Known rows, with every way that one mark hangs from another:
[fubub [vilo [busezov [fepo begufo] moni]]]: [ 1.03 -2.24 -3.95  0.68  2.87 -1.26 -1.80  1.04  0.19 -0.86 -1.47 -1.44
 -2.77 -1.51  5.29  4.04  5.44 -1.47 -1.56  0.46  1.71]
[fubub [vilo [busezov fepo] [mageron moni]]]: [ 1.28 -2.48 -3.42 -1.47  2.80 -0.84 -1.52 -0.27 -1.65 -0.11 -1.99 -0.56
 -5.08 -1.01  2.80  3.06  4.58 -1.22 -1.02  2.35  2.18]
[begufo [fepo fubub] moni [vilo busezov]]: [-0.99 -2.99 -2.91  3.01 -0.61 -0.21  0.83 -0.16 -3.88 -0.29 -4.10 -1.11
 -3.19  1.96  4.07 -0.13  2.50 -3.32 -2.85  0.38  1.42]
[begufo vilo]: [ 0.50 -2.17 -0.77  1.04  1.16  1.00  0.81  0.10 -0.33  0.86 -1.86  0.28
  0.17  0.14  2.32  0.50  0.61 -1.06 -0.52 -0.21 -0.24]
[begufo [fepo fubub] [moni busezov] vilo]: [-1.02 -2.00 -3.05  3.98 -0.50  0.73 -0.54  0.95 -3.45  0.70 -3.77 -1.35
 -2.29  1.49  3.48  1.70  1.54 -2.48 -1.60  1.26  2.11]
[moni busezov]: [-1.20 -0.69 -0.72 -0.46  1.72  1.49  0.07  1.46  0.60  0.75 -0.93 -1.55
 -0.53  1.52 -0.05  2.38  1.56  0.24  0.10  1.22  0.32]
[fubub [vilo [busezov [fepo begufo]] mageron]]: [ 0.31 -3.49 -4.51 -1.07  2.30  0.00 -1.77  0.37 -3.17 -0.69 -3.56 -1.36
 -4.90 -1.82  5.05  2.56  5.07 -0.39 -2.68  1.87  3.11]
[fepo [begufo moni] [fubub [vilo busezov]]]: [ 1.10 -2.85 -3.70  2.03  1.96 -0.08 -1.07  0.37 -4.14 -0.40 -3.83 -0.07
 -4.79  1.09  5.03  2.13  4.60 -4.45 -3.49  0.41  2.17]
[busezov [fepo [begufo [moni mageron]] fubub]]: [-0.78 -3.14 -4.46  0.07  1.49  1.42 -2.09  2.07 -4.21 -0.55 -3.98 -1.15
 -3.98 -1.86  4.19  4.04  2.52 -3.14 -3.55  1.11  3.12]
[busezov moni]: [-0.30 -0.11  0.10 -0.38  2.43 -0.17  0.73 -0.16  2.62  0.45 -0.40 -0.75
 -0.77  0.30  1.03  2.72  1.07 -1.22  0.73 -0.40 -0.07]
[mageron moni vilo]: [ 1.07 -1.29 -1.83  1.20  3.05  0.64 -1.64  0.65 -0.16  0.37 -1.48  1.71
 -1.67 -1.06  2.03  2.36  1.81 -3.10  0.62 -0.25 -0.72]
[fepo [fubub [vilo [busezov moni] mageron]]]: [-1.18 -1.47 -2.67 -1.28  2.74 -1.18 -1.73 -1.62 -0.45  0.88 -2.28 -0.78
 -5.49  1.55  2.36  3.27  3.83 -2.37 -1.50  1.35  3.03]
[fepo [fubub [vilo mageron]]]: [-0.26 -2.34 -1.81 -0.84  2.77  0.74 -1.38 -1.49 -2.15  1.35 -3.76  0.88
 -5.02 -0.23  3.13  2.04  1.89 -1.96 -0.77  1.66  3.48]
[busezov [moni mageron]]: [-0.96 -1.40 -0.60 -1.87  1.90  0.67 -0.20 -0.18  1.45  0.62  0.21 -1.30
 -1.01 -0.48  0.86  3.70  0.76 -0.60 -0.19  0.19 -0.16]
[busezov [fepo begufo fubub] [moni [mageron vilo]]]: [-1.74 -2.87 -5.87  0.50  2.95  0.50 -5.36  2.30 -1.67 -0.01 -3.06 -0.57
 -3.02 -3.13  5.31  6.07  3.06 -3.07 -2.25  0.38  3.00]
[fepo begufo [fubub [vilo [busezov moni] mageron]]]: [-0.89 -1.96 -4.08 -0.52  3.31 -0.26 -2.73 -0.80 -2.07  0.16 -3.69 -0.96
 -6.46  0.73  4.16  3.64  5.10 -2.75 -2.66  1.24  3.41]
[vilo [busezov [fepo begufo fubub] [moni mageron]]]: [-2.84 -2.71 -4.90 -1.40  2.68  0.45 -3.11  2.22 -1.30 -1.00 -2.77 -2.97
 -4.00 -0.25  3.19  5.13  4.61 -1.74 -3.45  1.11  2.66]
[moni [busezov [fepo begufo]] [mageron vilo]]: [-1.46 -3.27 -5.99  0.24  1.70  1.87 -4.61  3.70 -2.79  0.01 -2.08 -1.66
 -1.22 -2.92  3.84  5.06  3.28 -0.16 -2.11  1.54  1.77]
[mageron vilo]: [-0.10 -1.74 -1.54  0.70  1.80  0.59 -0.73  0.40 -0.15  0.55 -1.73  0.99
 -0.53 -1.08  2.43  1.52  1.08 -1.81  0.06 -0.54 -0.04]
[vilo [busezov [fepo begufo fubub] moni] mageron]: [-2.96 -1.50 -5.06 -1.69  2.93 -0.38 -2.68  1.09 -1.15 -0.80 -4.15 -2.83
 -5.93  0.14  2.87  4.13  4.89 -2.01 -3.09  1.43  4.05]
[fubub [vilo [busezov [fepo begufo]] [mageron moni]]]: [ 1.50 -2.95 -4.80 -0.61  3.37  0.05 -2.56  0.60 -3.17 -0.86 -3.33 -0.65
 -6.07 -1.76  4.52  3.33  5.79 -1.68 -2.23  2.20  2.64]
[busezov [fepo [begufo [moni mageron] vilo]]]: [ 1.11 -3.95 -4.58  1.63  0.16  1.02 -1.15  1.71 -4.42 -0.16 -2.80 -1.17
 -1.24 -2.57  5.13  3.05  1.82 -2.12 -3.52  0.27  1.36]
[begufo [vilo busezov]]: [-0.30 -2.63 -1.51  0.39  0.86  0.31  1.13  0.37 -0.62  0.31 -1.63 -1.05
 -0.20  1.70  1.61  0.17  2.24 -0.94 -1.75 -0.03 -0.54]

Rows:
[ 0.07 -1.11 -3.71  0.92  3.38  1.67 -2.61  3.55 -1.03 -0.58 -2.26 -1.49
 -2.53 -1.03  2.29  4.51  4.11 -0.92 -0.72  1.95  1.37]  [mageron [moni [busezov [fepo begufo]]]]
[-0.50 -1.97 -3.08  0.95  2.78  1.40 -3.11 -0.28 -3.23  0.80 -4.00 -0.25
 -6.69 -0.04  3.38  3.53  3.44 -1.37  0.21  3.62  3.77]  [begufo [fepo [fubub [vilo [mageron [moni busezov]]]]]]
[ 1.15 -2.56 -3.63  1.11  2.14  0.61 -1.72 -0.91 -5.17  0.53 -4.94  0.67
 -6.33 -0.77  5.18  2.59  2.83 -4.19 -2.83  1.03  3.85]  [fepo [begufo moni] [fubub [vilo mageron]]]
[ 0.19 -2.08 -2.61  3.35  0.71  0.26 -1.04  0.26 -3.36  0.63 -3.22 -0.47
 -3.85  0.46  4.56  2.65  2.63 -2.44 -0.66  2.00  2.85]  [begufo [fepo [fubub vilo]] [moni busezov]]
[-0.70 -1.12 -1.54 -2.50  2.49  0.57  0.24 -0.67 -0.98 -0.15 -2.09 -1.18
 -4.67  1.66 -0.47  1.46  3.16 -1.30 -1.13  1.32  0.43]  [vilo busezov [mageron moni]]
[-1.14 -1.27 -4.74  1.83  3.19  0.52 -4.73  3.29 -0.90  0.74 -2.56  0.09
 -2.74 -0.58  2.14  5.29  3.39 -3.02 -0.11  1.92  2.46]  [mageron [moni [busezov [fepo fubub]]] vilo]
[ 1.27 -4.09 -4.78  1.03  1.91  0.67 -3.10  1.19 -5.00 -0.03 -3.69  0.03
 -4.47 -2.95  6.38  4.57  3.37 -3.49 -3.25  1.32  3.68]  [busezov [fepo [begufo [moni mageron]] [fubub vilo]]]
[-0.06 -2.03 -3.24  1.19  3.68 -0.42 -2.31  0.40 -0.90 -0.17 -2.74 -0.51
 -4.26  0.86  4.56  3.65  5.22 -3.26 -2.11  0.46  2.11]  [fepo begufo [fubub [vilo [busezov moni]]]]
[-0.76 -2.18 -3.79 -0.50  1.82 -0.57 -2.94  1.16  0.69  0.55 -0.14 -0.74
 -0.67 -3.22  3.02  5.20  1.61 -1.29 -0.34  0.06  0.98]  [busezov fepo [moni [mageron vilo]]]
[-1.83 -1.64 -1.36 -2.53  1.54  0.03 -0.09  0.02  0.94 -0.03  0.38 -2.55
 -1.50  1.20  0.24  3.20  2.43 -0.40 -1.52  0.34 -0.52]  [vilo [busezov [moni mageron]]]
[-0.18 -2.75 -4.64  1.66  3.24  1.23 -3.98  2.93 -2.30  0.26 -3.75 -0.77
 -3.54 -1.15  5.21  4.78  4.47 -1.47 -1.47  2.51  4.07]  [moni [busezov [fepo begufo [fubub vilo]]]]
[-2.68 -3.52 -6.71  0.66  2.31  2.13 -6.02  4.07 -3.76  0.28 -3.60 -1.33
 -2.83 -2.00  4.10  5.72  3.64 -1.53 -2.69  2.06  3.33]  [moni [busezov [fepo begufo fubub]] [mageron vilo]]
[-1.03 -2.48 -3.69 -0.07  1.46 -0.80 -1.34  1.66 -0.29 -0.44 -1.61 -0.80
 -1.02 -0.96  2.84  2.18  3.35 -1.18 -1.20  0.19  0.76]  [mageron [vilo [busezov fepo]]]
[ 0.31 -2.71 -4.14  0.71 -0.06  0.30  0.18 -0.38 -4.68 -0.18 -3.83 -1.66
 -3.70  0.96  3.26  0.61  3.18 -2.70 -4.24  0.19  1.14]  [fepo [begufo moni [vilo busezov mageron]]]
[ 0.00 -1.26 -2.87 -0.12  3.56  1.28 -3.48  0.10 -2.18  1.64 -2.83  0.35
 -5.80  1.07  1.49  4.26  3.27 -2.21 -0.32  3.25  3.31]  [fepo [fubub [vilo [mageron [moni busezov]]]]]
[-2.01 -2.26 -4.46 -0.21  2.26 -0.37 -4.27  1.51 -0.14  0.66 -1.67 -0.56
 -2.20 -2.31  3.46  5.69  1.88 -2.65 -1.00  0.36  2.52]  [busezov [fepo fubub] [moni [mageron vilo]]]
[ 1.96 -2.48 -2.85  2.72  2.40  0.51 -1.38  0.22 -3.89  0.21 -4.06  1.18
 -4.26 -0.67  5.62  2.56  2.91 -4.52 -2.28  0.22  2.57]  [fepo [begufo moni] [fubub vilo]]
[ 0.73 -1.70 -3.44  1.58  3.88  0.48 -3.71  2.36 -0.78  0.91 -2.20  0.08
 -3.79 -0.42  3.10  5.29  3.95 -2.26  0.08  2.90  3.09]  [mageron [moni [busezov [fepo [fubub vilo]]]]]
[ 1.12 -2.36 -3.34  0.38  4.44  1.58 -3.21 -0.32 -3.82  0.48 -4.92  1.51
 -7.13 -1.00  4.47  3.33  3.80 -3.60 -1.53  1.97  3.30]  [fepo begufo [fubub [vilo [mageron moni]]]]
[-1.75 -3.44 -5.65 -0.17  0.41 -0.62 -2.79  1.60 -3.73 -0.18 -2.40 -1.16
 -3.23 -0.53  3.31  3.82  3.10 -3.70 -3.64  0.61  2.11]  [begufo [moni [mageron [vilo [busezov [fepo fubub]]]]]]
[-2.03 -0.80 -2.87 -2.79  1.76 -1.44 -0.24 -0.22  1.30 -0.31 -1.18 -3.07
 -3.48  0.06  0.93  3.31  3.34 -0.18 -1.24  1.09  2.01]  [vilo [busezov fepo moni] mageron]
[-1.03 -1.29 -3.91  0.17  1.90 -2.07 -1.80  1.28  1.89 -0.33 -0.43 -1.32
 -1.10 -0.92  2.72  3.82  3.62 -1.85 -0.73 -0.43  0.52]  [mageron [vilo [busezov fepo moni]]]
